Each row was made from one path, in order. Every step used is in the known rows, and no mark comes twice. Write each row's path.
Known rows:
T, Y, G, L, S, Q: [ 0.23  0.00  0.08 -0.17  0.43 -0.39  0.00 -0.20  0.42  0.09  0.11  0.37
 -0.01 -0.25  0.34 -0.09 -0.01  0.47 -0.03  0.04  0.23  0.15 -0.08]
Y, Q, S: [ 0.44 -0.02 -0.04 -0.01  0.26 -0.04  0.13  0.18  0.18  0.19  0.07  0.51
 -0.13 -0.13  0.24  0.01  0.07  0.28  0.32  0.12  0.13 -0.07  0.28]
G, L, S: [ 0.41  0.00  0.20 -0.19  0.47 -0.32 -0.06  0.11  0.17  0.13  0.10  0.15
  0.06  0.09 -0.03 -0.01 -0.01  0.11  0.06 -0.09  0.09 -0.03 -0.01]
S, Q, Y: [-0.14  0.07 -0.08  0.12  0.26 -0.06 -0.06  0.07  0.30  0.24 -0.08  0.50
 -0.24  0.05  0.29  0.17 -0.10  0.30  0.20 -0.05 -0.08  0.16  0.00]
Y, G, L: [ 0.15  0.08  0.30 -0.12  0.41 -0.36  0.04 -0.14  0.23  0.11  0.07  0.19
 -0.03  0.00  0.20 -0.01  0.06  0.32  0.03 -0.18  0.14 -0.04 -0.23]
T, L: [ 0.10 -0.16  0.05 -0.05  0.37 -0.49 -0.02  0.21  0.28  0.23  0.21  0.09
  0.02  0.01  0.24  0.02 -0.06  0.20  0.06 -0.13 -0.01 -0.02 -0.10]
Q, S: [ 0.44 -0.08  0.02  0.08  0.25 -0.07  0.16  0.11  0.17  0.25  0.09  0.41
 -0.12 -0.01  0.19  0.08  0.25  0.21  0.40 -0.05 -0.13 -0.21  0.16]
Q, Y: [-0.04 -0.06 -0.13  0.10  0.32 -0.14  0.04  0.00  0.32  0.07  0.23  0.32
 -0.04  0.17  0.21  0.11 -0.04  0.17  0.12  0.05  0.03  0.03  0.05]
L, G: [ 0.25  0.23 -0.06 -0.23  0.26 -0.27  0.15  0.09  0.17  0.15  0.14  0.24
 -0.22 -0.06  0.32  0.13  0.09  0.16  0.27 -0.13  0.21  0.16 -0.05]
S, Q, Y, N, C: [-0.21  0.10 -0.07  0.13  0.25 -0.09 -0.06  0.04  0.34  0.14 -0.04  0.61
 -0.25  0.12  0.19  0.07 -0.07  0.30  0.17 -0.06 -0.06  0.19 -0.08]
Y, G, L, S: [ 0.26  0.13  0.28 -0.17  0.48 -0.46 -0.02 -0.06  0.17  0.14  0.03  0.19
 -0.05 -0.03  0.16 -0.03  0.01  0.28  0.03 -0.19  0.14  0.02 -0.19]
N, Y: [ 0.34 -0.03  0.05 -0.14  0.33 -0.08  0.04 -0.08  0.13  0.22  0.13  0.34
  0.01  0.15  0.18  0.13  0.15  0.32  0.04  0.21  0.26 -0.03  0.03]
G, Y, Q, S: [ 0.38 -0.09 -0.04 -0.20  0.06  0.16  0.13 -0.17  0.33  0.26  0.04  0.46
 -0.13  0.03  0.19  0.05  0.23  0.38  0.17  0.13  0.21 -0.18  0.17]
S, Q, Y, T, L, G: [-0.20  0.04 -0.03  0.04  0.30 -0.09 -0.03  0.02  0.32  0.37 -0.15  0.40
 -0.31  0.03  0.49  0.14 -0.10  0.38  0.09 -0.14 -0.16  0.22 -0.06]
T, Y, Q: [ 0.31 -0.16 -0.18 -0.10  0.34 -0.22  0.09  0.01  0.37 -0.02  0.29  0.43
  0.04 -0.27  0.34 -0.13 -0.07  0.40  0.05  0.31  0.37  0.14  0.19]
L, G, Y: [ 0.25  0.19 -0.05 -0.38  0.10 -0.09  0.17 -0.14  0.30  0.23  0.10  0.27
 -0.25  0.01  0.30  0.15  0.22  0.26  0.20 -0.10  0.26  0.08 -0.06]
N, C: [ 0.16  0.20 -0.07 -0.02  0.33 -0.25  0.19  0.10  0.09 -0.07  0.30  0.55
 -0.13  0.01 -0.04  0.01 -0.04  0.05  0.40  0.05  0.16 -0.05  0.09]
G, Y, T, L, S: [ 0.20 -0.23  0.02 -0.20  0.25 -0.04  0.03 -0.16  0.23  0.31  0.03  0.15
 -0.08  0.12  0.28 -0.03  0.09  0.40 -0.12 -0.02  0.01 -0.09 -0.07]
T, Y, G, L, S: [ 0.28 -0.05  0.08 -0.18  0.46 -0.43  0.04 -0.20  0.40  0.04  0.22  0.30
  0.05 -0.22  0.30 -0.12  0.02  0.42 -0.05  0.07  0.27  0.10 -0.06]
S, Q: [ 0.05  0.07 -0.03  0.06  0.27 -0.10 -0.05  0.19  0.13  0.23 -0.11  0.44
 -0.23 -0.04  0.24  0.10 -0.08  0.30  0.25 -0.08 -0.03  0.15 -0.03]

Which path is each row?
[-0.13 -0.12 -0.06  0.04  0.40 -0.18  0.07 -0.06  0.35  0.23  0.14  0.19
 -0.12  0.14  0.47  0.07 -0.06  0.28 -0.06 -0.05 -0.11  0.09 -0.04] : Q, Y, T, L, G
[ 0.21  0.00  0.07 -0.33  0.18 -0.32  0.10 -0.01  0.46  0.42  0.10  0.23
 -0.19 -0.06  0.41  0.12  0.14  0.30  0.12 -0.16  0.11 -0.02 -0.02] : T, L, G, Y, Q, S
[ 0.18  0.21 -0.04 -0.35  0.08 -0.13  0.17 -0.18  0.34  0.12  0.17  0.38
 -0.25  0.08  0.22  0.07  0.24  0.25  0.17 -0.11  0.29  0.10 -0.14] : L, G, Y, N, C
[-0.02  0.07  0.10 -0.02  0.44 -0.31 -0.02 -0.16  0.37  0.13  0.12  0.29
 -0.05  0.12  0.22  0.08 -0.02  0.26  0.00 -0.09  0.06  0.04 -0.08] : Q, Y, G, L, S
[ 0.41 -0.16 -0.15 -0.07  0.29 -0.14  0.15 -0.02  0.41  0.07  0.24  0.52
 -0.01 -0.30  0.37 -0.09  0.05  0.42  0.16  0.28  0.26  0.04  0.27] : T, Y, Q, S
[-0.18  0.13  0.09  0.04  0.30 -0.13 -0.06 -0.08  0.36  0.26 -0.14  0.47
 -0.24  0.04  0.33  0.15 -0.07  0.38  0.12 -0.14 -0.05  0.14 -0.11] : S, Q, Y, G, L
[ 0.16  0.12 -0.11  0.01  0.43 -0.27 -0.17  0.25  0.14  0.20 -0.07  0.44
 -0.20  0.03  0.12  0.03 -0.13  0.22  0.12 -0.07 -0.04  0.27  0.01] : L, S, Q, Y, N
[-0.11  0.05 -0.02  0.08  0.36 -0.25  0.04 -0.13  0.34  0.08  0.16  0.32
 -0.10  0.09  0.30  0.10 -0.03  0.28  0.07 -0.04  0.05  0.05 -0.09] : Q, Y, G
[ 0.30  0.14  0.30 -0.26  0.41 -0.20 -0.04 -0.24  0.20  0.35 -0.08  0.37
 -0.08  0.09  0.24  0.11  0.13  0.45 -0.05  0.05  0.24  0.03 -0.11] : N, Y, G, L, S, Q
[ 0.15  0.20 -0.08 -0.03  0.47 -0.31 -0.14  0.19  0.12  0.25 -0.10  0.43
 -0.24 -0.04  0.20  0.09 -0.14  0.24  0.17 -0.10 -0.02  0.25  0.04] : L, S, Q, Y, G
[ 0.28 -0.09 -0.07 -0.23  0.11  0.08  0.07 -0.14  0.30  0.17  0.09  0.38
 -0.09  0.05  0.17  0.03  0.10  0.36  0.07  0.15  0.32 -0.07  0.09] : G, Y, Q
[ 0.26 -0.11  0.13 -0.14  0.47 -0.10 -0.04 -0.04  0.09  0.43 -0.07  0.28
 -0.08  0.12  0.38  0.06  0.04  0.46 -0.15  0.12  0.04  0.07 -0.02] : N, Y, T, L, S, Q
[ 0.20 -0.22 -0.01 -0.13  0.19  0.14  0.11 -0.24  0.19  0.21  0.05  0.21
 -0.08  0.15  0.25 -0.02  0.16  0.40 -0.04  0.05  0.07 -0.12 -0.06] : G, Y, T
[ 0.14 -0.19  0.04 -0.19  0.24 -0.01 -0.01 -0.15  0.24  0.38 -0.07  0.22
 -0.15  0.10  0.31  0.00  0.07  0.44 -0.10 -0.05 -0.03 -0.04 -0.08] : G, Y, T, L, S, Q
[-0.18  0.13  0.00  0.10  0.29 -0.13 -0.05 -0.04  0.30  0.26 -0.13  0.50
 -0.28  0.01  0.36  0.15 -0.09  0.38  0.16 -0.11 -0.05  0.19 -0.08] : S, Q, Y, G
[ 0.16  0.11 -0.11  0.01  0.48 -0.20 -0.13  0.22  0.07  0.27 -0.12  0.39
 -0.23 -0.01  0.22  0.05 -0.16  0.24  0.12 -0.06 -0.10  0.24  0.08] : L, S, Q, Y, T
[ 0.50 -0.01  0.07 -0.17  0.29  0.05  0.10 -0.06  0.19  0.32  0.04  0.52
 -0.07  0.04  0.26  0.12  0.20  0.40  0.14  0.29  0.28 -0.07  0.23] : N, Y, Q, S
[-0.06 -0.18 -0.07  0.09  0.48 -0.22  0.00  0.03  0.28  0.22  0.13  0.19
 -0.07  0.14  0.37  0.03 -0.12  0.27 -0.09 -0.01 -0.14  0.07  0.00] : Q, Y, T, L, S
[ 0.32  0.07  0.21 -0.18  0.44 -0.27 -0.10  0.12  0.20  0.22 -0.05  0.26
 -0.04  0.05  0.02  0.03 -0.05  0.17  0.10 -0.14  0.04  0.05 -0.03] : G, L, S, Q
[ 0.21  0.01  0.20 -0.12  0.48 -0.19 -0.10  0.03  0.22  0.25 -0.08  0.24
 -0.06  0.10  0.11  0.02 -0.07  0.23  0.01 -0.11 -0.05  0.06 -0.03] : G, L, S, Q, Y, T
[ 0.29  0.07  0.30 -0.24  0.38 -0.18  0.03 -0.29  0.23  0.26  0.05  0.30
  0.01  0.12  0.24  0.10  0.19  0.43 -0.07  0.08  0.28 -0.06 -0.12] : N, Y, G, L
[ 0.25 -0.09  0.13 -0.21  0.41 -0.11  0.08 -0.13  0.15  0.39  0.04  0.20
 -0.08  0.12  0.44  0.08  0.13  0.43 -0.13  0.11  0.12  0.02 -0.05] : N, Y, T, L, G
[ 0.07 -0.02  0.01 -0.08  0.46 -0.52 -0.16  0.27  0.29  0.36  0.03  0.23
 -0.12 -0.02  0.26  0.08 -0.17  0.21  0.04 -0.16 -0.09  0.15 -0.02] : T, L, S, Q, Y
[ 0.31  0.16 -0.08 -0.05  0.45 -0.29 -0.14  0.34  0.00  0.23 -0.09  0.39
 -0.21 -0.07  0.11  0.05 -0.13  0.19  0.23 -0.08  0.01  0.23  0.08] : L, S, Q
